In the rows, 100 means zero.
Known rows, with every step that occurs:
tuso/vekab: 92,139,121,74,69,81,72,100,162,118,105,112,126,106,111,127,117,63,90,94,115,115
pumum/tefa/vekab/mareb/dumo/tuso: 98,122,145,94,105,99,66,76,136,116,54,86,167,75,82,113,123,26,70,88,79,111
vekab/nipin/pumum/tefa/tuso: 124,130,113,50,77,124,69,63,137,103,82,89,129,80,108,95,143,107,102,94,83,108
nipin/pumum/tefa/tuso/vekab: 112,141,104,58,65,98,68,77,173,110,81,89,134,107,113,106,143,79,99,97,129,98
pumum/tefa: 90,137,119,64,117,110,60,94,140,109,94,82,130,90,102,105,124,69,88,90,82,110
pumum/tefa/vekab/mareb/dumo: 83,118,147,82,98,101,60,76,153,110,56,93,174,79,90,134,126,50,74,91,90,101
dumo/vekab/nipin/pumum/tefa: 99,132,125,47,113,134,59,80,133,102,91,99,137,82,99,114,123,87,97,81,99,112
tefa/tuso: 118,133,106,80,66,89,76,83,139,120,92,103,116,90,118,97,119,104,98,93,81,98
tuso/vekab/pumum: 98,144,102,76,82,83,54,113,163,116,82,103,126,106,111,134,116,81,97,76,107,116
nipin/pumum/tefa/vekab: 101,139,113,61,109,112,64,85,149,108,57,107,157,89,105,102,128,94,110,107,103,75
dumo/vekab: 93,135,119,86,103,96,64,106,139,120,105,119,128,96,110,117,89,83,94,73,102,97
dumo/tuso/vekab: 106,142,120,85,76,78,76,98,147,123,97,101,124,98,102,111,115,41,86,92,107,119
nipin/pumum: 115,128,113,66,79,97,70,90,143,94,73,113,128,85,122,121,145,110,111,83,69,133
tuso/vekab/nipin/pumum/tefa: 100,134,125,39,90,122,63,76,151,97,92,92,137,90,99,123,146,75,96,95,105,123
pumum/nipin: 102,136,122,88,86,100,63,100,139,116,77,99,131,85,99,102,131,82,96,87,63,125
dumo/tuso/vekab/pumum: 111,147,105,84,89,82,57,111,150,120,78,94,125,101,103,121,114,61,94,78,103,121
nipin/pumum/tefa/vekab/mareb/dumo: 94,113,139,76,95,107,60,71,154,97,38,97,180,78,97,137,147,67,86,87,88,106
dumo/tuso: 116,135,118,90,97,88,75,95,124,116,89,97,118,80,101,99,115,61,88,84,64,130
mareb/dumo: 87,121,145,71,83,91,67,93,143,100,73,98,146,87,130,135,117,82,93,73,59,141
mareb/dumo/vekab/nipin: 86,120,155,64,91,114,64,87,125,111,102,117,143,80,113,138,85,84,91,71,82,122

Rows:
87,114,146,87,60,81,66,81,165,110,78,99,154,93,103,156,136,40,69,76,95,134 | tuso/vekab/mareb/dumo
97,125,155,66,66,98,77,78,137,115,97,101,138,86,104,132,111,48,83,87,86,141 | mareb/dumo/tuso/vekab/nipin
114,145,94,78,64,83,58,101,165,123,80,101,122,108,118,118,116,96,101,80,113,99 | tefa/tuso/vekab/pumum
97,130,131,70,93,112,65,90,122,119,119,125,122,83,98,122,87,88,90,83,92,103 | dumo/vekab/nipin
92,109,145,87,79,90,64,80,145,102,75,95,151,76,103,147,134,58,74,72,62,143 | vekab/mareb/dumo
107,141,107,85,95,102,46,113,141,114,59,92,129,87,101,110,129,94,104,76,63,132 | vekab/pumum/nipin
99,115,134,88,44,80,70,71,170,115,76,94,153,94,109,142,137,52,71,81,104,124 | tefa/tuso/vekab/mareb/dumo
111,128,128,51,56,105,73,77,149,100,91,119,127,88,110,135,141,93,104,92,95,131 | tuso/vekab/nipin/pumum
109,137,125,49,95,118,69,73,140,102,86,85,136,84,91,108,145,55,93,93,102,128 | dumo/tuso/vekab/nipin/pumum/tefa
109,139,108,76,48,78,77,85,163,126,102,108,121,108,117,109,119,77,96,95,122,91 | tefa/tuso/vekab
95,135,135,60,61,101,73,83,144,118,120,116,120,89,100,131,114,70,87,97,102,119 | tuso/vekab/nipin
106,131,124,41,102,131,63,72,135,92,83,90,134,74,99,115,145,91,98,91,76,127 | vekab/nipin/pumum/tefa
102,125,144,83,92,90,74,92,126,108,70,89,139,82,119,114,113,59,90,73,53,145 | mareb/dumo/tuso
117,122,126,55,72,114,71,74,131,95,85,118,122,72,113,126,141,112,109,89,65,139 | vekab/nipin/pumum
102,146,107,66,69,93,69,82,167,122,101,87,130,109,107,101,125,61,88,97,129,89 | pumum/tefa/tuso/vekab
103,143,103,93,106,106,41,120,141,119,66,101,137,93,98,111,104,93,99,65,88,108 | dumo/vekab/pumum/nipin
109,112,144,101,85,86,71,81,132,109,69,87,149,72,96,128,131,35,71,73,56,145 | vekab/mareb/dumo/tuso
95,143,102,63,126,112,47,108,144,105,75,74,134,92,100,114,123,83,92,75,80,116 | vekab/pumum/tefa
91,122,142,43,110,134,57,77,137,92,74,93,155,85,110,129,123,85,99,71,89,125 | mareb/dumo/vekab/nipin/pumum/tefa
89,132,121,79,113,98,47,116,146,107,63,101,147,99,125,140,88,99,100,49,87,121 | mareb/dumo/vekab/pumum
109,124,114,82,97,105,58,71,152,110,59,107,160,76,78,117,147,67,85,104,104,85 | nipin/pumum/tefa/vekab/mareb
91,138,135,54,103,124,64,78,128,121,94,112,140,77,90,105,105,80,96,113,95,81 | pumum/tefa/vekab/nipin
88,142,120,72,114,105,64,92,144,123,76,105,150,89,98,98,105,76,97,110,107,68 | pumum/tefa/vekab
100,125,118,93,63,79,66,85,164,120,101,110,130,92,83,140,139,40,67,92,112,120 | tuso/vekab/mareb
82,125,140,80,99,98,61,101,143,113,84,110,150,94,127,132,88,79,90,61,90,113 | mareb/dumo/vekab
104,147,108,92,97,100,49,109,147,123,45,108,148,88,98,102,111,99,110,92,82,90 | tefa/vekab/pumum/nipin
101,122,116,101,94,93,62,90,140,122,100,117,133,82,82,129,114,58,69,76,99,100 | dumo/vekab/mareb
